Each row was made from one walk, in order. Every step used is in the known rows, and no mark comes twice. Write each row's walk.
Known rows
nakek, vufel, posu, volef, zafiv, kelimu, gobab: [-31.9   2.8  -7.6  47.1 -12.2 -22.4  35.5   7.8  -3.2  10.6  -2.3   4.4
 -27.3  -1.9  -9.8   3.8  15.7  -0.9  -4.9  -7.9 -17.8 -11.4  17.5]
gobab, kelimu: [ -9.3 -16.7  23.5 -13.6  -4.9   4.4  12.9   7.4  25.8  11.4   5.4  -0.5
 -14.0  18.2 -13.4  21.5  -3.4  -1.1 -25.3 -18.5  -1.3 -10.3  -0.2]
kelimu, gobab: [-12.5  -4.2 -11.0 -21.2  -4.3  -5.7   1.8   8.7   9.6   0.9  -4.4  17.8
 -34.4  27.1  -8.2  11.5  12.2  13.1  11.4 -13.2  -7.0  -3.3   2.3]
gobab, kelimu, nakek, vufel: [  4.8 -14.3  49.1  14.3   0.4 -11.8  33.1   9.0  23.0   9.7   1.8   6.8
 -30.4  16.9 -15.8   3.8  -6.1  -0.7 -26.5  -2.3 -23.3  -7.1   6.1]
tobosot, kelimu, nakek, vufel: [ -2.3  -8.3  38.6  33.7  -6.3 -13.1  37.1   1.2   7.5   1.6  -6.0  11.1
 -28.9  24.3 -18.5  -4.4  -2.8   7.7  -5.3  -0.6 -20.9   2.6   0.5]
vufel, posu, volef, zafiv: [-29.4 -26.5 -13.5  54.3 -42.1 -23.3  25.3   2.3   1.7  19.1   8.0  -5.2
  -3.8 -32.0   3.6  -1.8  18.2  -8.1  -2.3 -16.3   5.5  -9.4   8.2]
tobosot, kelimu, zafiv: [-22.9   5.1   3.3  28.8  -2.1  13.2  23.2   3.5  10.5  -0.7  -7.2   1.4
 -31.4  44.6  -8.6  12.7  11.2  10.7   6.4 -12.2   2.9  -6.1  -6.9]
nakek, vufel, posu, kelimu: [-11.3 -40.0  42.5  24.8   1.5 -28.8  39.6   6.0   9.8  -1.5  -8.9  -5.6
 -19.4 -15.7  -9.0 -35.8  -2.0 -16.1   1.9   1.3  -0.8   2.9  15.4]
gobab, kelimu, nakek, vufel, posu, volef, zafiv: [-21.2 -18.3  24.6  67.2 -29.9 -25.4  50.6   7.9   9.2  23.6   5.3  -6.7
 -14.3 -22.5   9.4   3.4   9.0 -14.6 -17.2 -10.9 -16.3 -15.4  13.3]
kelimu, nakek, vufel, posu, volef: [-20.9 -46.2  39.5  56.9 -34.9 -32.4  52.3   7.1  -0.5  10.7  -3.9   0.3
 -30.7 -11.9   1.6 -18.2  10.2 -19.4   5.4   2.3 -21.5   6.0  12.4]
nakek, vufel, posu: [-22.4 -49.1  51.0  27.6  -2.8 -25.8  21.5   8.8   5.3   7.5  -7.9  -0.7
 -24.2  -3.0 -23.3 -24.0   6.1  -9.7  -4.1   8.3 -12.6   1.9  14.0]
nakek, vufel, posu, volef, zafiv: [-21.8 -35.8   6.9  63.4 -30.8 -30.3  24.2   4.9  -1.4  22.3   3.7  -8.5
  -3.5 -21.5  -5.5  -9.4  16.2 -17.5 -11.1  -8.6  -4.3 -12.9  11.5]
volef, zafiv, kelimu: [-15.3  26.9 -37.5  29.2 -10.7  -4.5   8.2  -4.1  17.2   7.4  16.6   8.6
  -6.7 -15.9 -29.1  11.5   0.3  26.3 -20.8 -16.7   5.3 -12.5  10.2]
volef, zafiv: [ -7.0  -0.2 -25.1  19.3 -13.8  -9.8  -8.2   0.6  16.2  13.6  12.4   6.8
  -2.4 -14.2 -15.0   7.0   7.7  16.3 -13.2 -18.4  10.0 -14.4   3.9]
posu, vufel: [-18.8 -31.4  -9.0  16.0 -39.8 -14.4   3.7   0.5  16.5   2.6  -0.1   9.8
 -10.0   2.8 -20.4 -13.9   8.5  12.1   5.7 -12.4  -2.4   4.8   5.8]
nakek, vufel, posu, volef, zafiv, kelimu, tobosot: [ -8.7  -2.0  20.5  74.5   2.8 -23.0  17.9   8.7  13.1  11.0   8.2   4.0
  -5.1 -14.1 -13.7 -15.7   4.7  -5.5 -22.0  -2.8 -20.0  -5.6  21.2]
gobab, kelimu, nakek, vufel, posu, volef: [-22.2 -42.4  56.6  51.4 -33.5 -24.4  61.8  10.2   7.1  15.8  -3.5  -6.5
 -28.3  -3.4   5.4  -4.8   5.4 -24.7  -9.9  -2.7 -23.6  -0.4  11.4]
nakek, vufel, posu, volef: [-25.0 -60.8  39.8  47.8 -32.7 -31.1  38.0   8.1  -4.3  14.9  -5.1  -8.2
 -17.8  -6.4  -7.5 -16.7  13.2 -26.7  -5.3  -1.6 -10.8   0.4   8.5]
tobosot, kelimu, nakek, vufel, posu, volef: [-26.8 -37.4  43.4  67.6 -36.5 -26.9  63.4   3.6  -7.6   7.9 -10.6  -2.1
 -27.5   1.8   0.6 -11.2   8.2 -18.2   6.6  -0.4 -23.0   7.0   5.0]
tobosot, kelimu, posu: [-18.7 -11.3  10.8   3.4  -4.7  11.2   5.9   6.5  20.9  -3.5  -4.4   2.4
 -31.9  42.2 -22.9  21.6   7.4  22.9   4.8 -23.0   4.9   0.3  -4.2]
nadulu, posu, kelimu, tobosot: [  9.6 -11.2  19.2  15.5  23.9 -12.6 -14.9   4.3  22.6  -6.6   6.9   6.4
 -12.7  -8.8   5.3 -34.3  -2.2 -16.3   1.6 -13.0  11.6   5.9   7.7]
vumus, kelimu: [ 12.8  -5.1 -12.4 -19.2   5.6  -9.1 -34.8   6.7  16.7   4.2   5.7   6.8
 -14.3  25.2  -1.4   2.1  12.8  24.6  -9.2 -12.2   0.5  -6.9  -9.4]
posu, volef: [-12.7 -34.7  -6.0  18.9 -37.9 -13.0  21.1   3.0   2.8  12.7   6.8   1.8
 -10.1   0.4  -2.2   5.6  11.5 -11.4  -6.7 -17.7   4.5  -2.9  -2.4]
kelimu, zafiv: [-15.6  -8.8  -1.9  14.2  -2.5   6.1   9.2   7.8  18.4   4.1   0.2   6.1
 -34.4  25.3  -9.4   2.3  11.8  10.0   1.2  -8.3   5.1  -9.3   3.4]

Write each row's walk
[-14.1 -16.9  28.6 -21.5   0.3  13.0   0.3  14.4  38.2   6.6   4.3  -1.1
 -33.5  32.0 -19.4  31.6   3.3  14.1 -14.9 -25.0   4.5 -11.0   3.7] => gobab, kelimu, posu
[-24.3 -12.8  12.2  28.3  -0.2  -8.1  45.6   8.4  18.0  -5.7  -7.3  -3.7
 -36.4  -1.2   5.8 -22.2   9.6  -1.9  19.2  -6.2  10.0  -1.5  11.8] => vufel, posu, kelimu, zafiv
[ -6.7  37.0 -24.8  40.0 -16.8  -8.4  29.3  -5.2  22.1   1.8  18.1  19.7
 -25.2 -24.8 -15.5   9.9  -3.3  36.5  -8.1 -12.4  -8.6  -5.4  14.9] => volef, zafiv, kelimu, nakek
[-26.8 -26.9  31.4  65.6 -31.2 -30.0  63.5   2.9   0.1   6.2   0.3   1.4
 -32.2 -15.3  -9.0 -14.4   4.6  -9.3  -3.1   2.9 -23.1   5.7  18.0] => zafiv, kelimu, nakek, vufel, posu, volef
[-15.7 -22.4  27.7   3.9   8.6 -25.3  33.7  11.3   5.1  -5.7 -15.8   4.4
 -38.0   8.0  -1.1 -22.7   7.0  -9.7  18.2  -2.1 -10.7   1.3  15.0] => nakek, vufel, posu, kelimu, gobab
[-29.2 -23.1   0.9  21.5 -33.0   2.4   6.0   4.2  21.4  -5.1  -7.8   5.1
 -24.6  33.5 -23.8   6.0  12.7  25.6  15.4 -21.8  -0.4   6.2   1.1] => tobosot, kelimu, posu, vufel
[-20.4  -2.2 -23.7  45.3 -30.4  -0.2  12.7   4.1  11.7  13.4   7.5  -4.6
  -8.9  10.4  -5.4  29.8  18.3   9.9  -4.3 -33.0  12.0 -15.1  -3.5] => tobosot, kelimu, posu, volef, zafiv
[ -7.2  -2.4  -6.5  13.9   4.4   1.7  30.6   5.9  21.3  -4.9  -0.4   0.6
 -28.5  13.4   2.2  -9.1   5.2   1.8   6.0 -13.0  14.3  -8.5   4.4] => posu, kelimu, zafiv
[  6.2 -18.5  34.3  22.7  -3.7 -18.7  21.8   5.0  15.7   4.9   1.8  15.5
 -33.2   7.9 -19.8 -13.2  -2.0   5.3  -9.7   2.9 -19.9  -1.1   8.7] => kelimu, nakek, vufel
[-25.8  16.4 -16.9  70.8 -41.0 -21.3  55.2  -2.8  10.8   6.6  12.7  10.1
 -27.4 -42.0   0.3   0.0   5.8  19.8   2.9 -10.4 -13.3   0.3  18.1] => vufel, posu, volef, zafiv, kelimu, nakek
[-17.4  35.5 -42.2   6.0  -0.8  -3.6   8.2   2.9  13.2   2.4   6.3  18.2
 -26.5   5.1 -16.1  20.8   9.8  29.4  -4.5 -17.8  -4.7 -11.8  10.8] => volef, zafiv, kelimu, gobab
[-28.5   4.0 -33.1  34.7 -32.9  -2.6  -1.3   2.3  31.1   0.2   8.9   8.1
 -19.1  -0.4 -33.6   6.6  11.5  40.0  -1.8 -23.0   2.7  -6.1  17.0] => volef, zafiv, kelimu, posu, vufel
[ 15.3 -15.2  32.0  23.8   3.8 -23.7  42.6   3.6  17.7  -2.4   0.1   9.8
 -29.3  -4.7  -8.5 -23.3  -8.0  -0.8  -3.7  -1.2 -10.1  -0.4  10.9] => posu, kelimu, nakek, vufel
[-21.2 -14.4 -11.5  23.0 -26.9  -0.1  22.1   6.2  17.9   4.5  10.4  -0.2
 -29.0  11.5 -18.4  20.3  10.2  10.9  -7.9 -24.1   5.2  -3.8   6.8] => zafiv, kelimu, posu, volef
[  4.0   5.0 -16.2  -0.2  12.9   4.5 -25.6  11.6  20.1   3.5   0.7   2.8
 -32.1  43.9   5.6   3.8  20.4  22.7  -0.9  -8.3   2.2 -15.2  -7.8] => vumus, kelimu, zafiv
[-14.4 -34.3  -1.4  14.0 -31.3  -3.1  11.1   9.8  15.2   8.8   6.6  -0.4
 -27.4  17.0 -10.0  18.0  18.2   1.6   0.3 -25.5   7.7  -4.5   2.0] => kelimu, posu, volef
[  8.0  -4.4  38.8  -4.7  18.9   6.4  -7.3  13.0  34.7   8.8   6.4   9.9
 -11.6  23.2  -5.7  10.6  -4.9  -4.5 -27.5 -14.1 -12.6  -2.9   4.8] => gobab, kelimu, tobosot
[-20.6  24.8 -47.2  24.0 -20.4  -7.3  19.4   3.0   5.0   7.6   6.3  11.8
 -20.4   3.8  -5.7  24.8  14.8  16.1  -4.8 -22.6  -4.7 -12.9   7.0] => posu, volef, zafiv, kelimu, gobab
[-34.7   1.5 -23.0  61.0 -35.4 -18.2  37.2  -1.8   5.7  11.8  12.4  -1.3
  -7.4 -34.0 -10.5   4.2   8.3   6.5 -12.9 -15.4   1.2  -7.3  14.4] => vufel, posu, volef, zafiv, kelimu
[-18.9 -22.5  10.1  74.9 -35.6 -31.9  38.8   4.2   0.8  19.0   5.4  -0.4
 -16.1 -32.0   1.6 -10.0  13.4  -5.7  -2.8  -5.0 -12.0 -10.9  13.7] => kelimu, nakek, vufel, posu, volef, zafiv
[ -1.0  10.5  -4.2  65.1 -18.0 -22.8  44.4   0.0   9.1  11.8  10.9   9.0
 -19.0 -13.6 -18.5  -1.5   2.0   8.3 -22.2  -5.6 -17.6 -10.9  12.9] => posu, volef, zafiv, kelimu, nakek, vufel
[ 20.6  -3.3  19.8   5.5  17.6  -9.3   3.4   6.9  28.9  -5.6   4.2  12.3
  -9.6   1.9   0.8 -19.9  -4.6  -1.8   0.0 -13.3   0.6   5.8   9.3] => posu, kelimu, tobosot
[-23.1   1.9  26.5  63.1  -9.5 -28.8  41.4   1.5  11.6   5.4   2.9   8.9
 -31.2 -27.5 -20.5 -20.5   0.7  15.5  -4.3   6.5 -22.7  -2.6  24.4] => volef, zafiv, kelimu, nakek, vufel, posu
[-24.9 -26.8  57.0  50.6 -12.0 -22.1  51.9   3.6   3.0   0.0 -12.3   5.4
 -36.5   3.8 -11.8 -18.1   2.2   2.4   9.8   8.3 -26.8   9.4  10.1] => tobosot, kelimu, nakek, vufel, posu
[  3.9  32.1 -10.5  33.2  11.8  -3.0 -10.7   3.2  27.4   4.3  15.9  17.9
  -5.5  -6.8 -19.2  -0.9  -1.0  23.8 -21.5 -12.5  -6.5  -4.9  15.4] => volef, zafiv, kelimu, tobosot
[-16.6  -3.3  16.5   5.3   4.5  15.5  20.2  12.3  28.8   8.9   0.4  -1.2
 -32.6  35.7  -5.3  22.7   6.7   1.6 -17.0 -15.3   0.7 -18.4  -0.2] => gobab, kelimu, zafiv
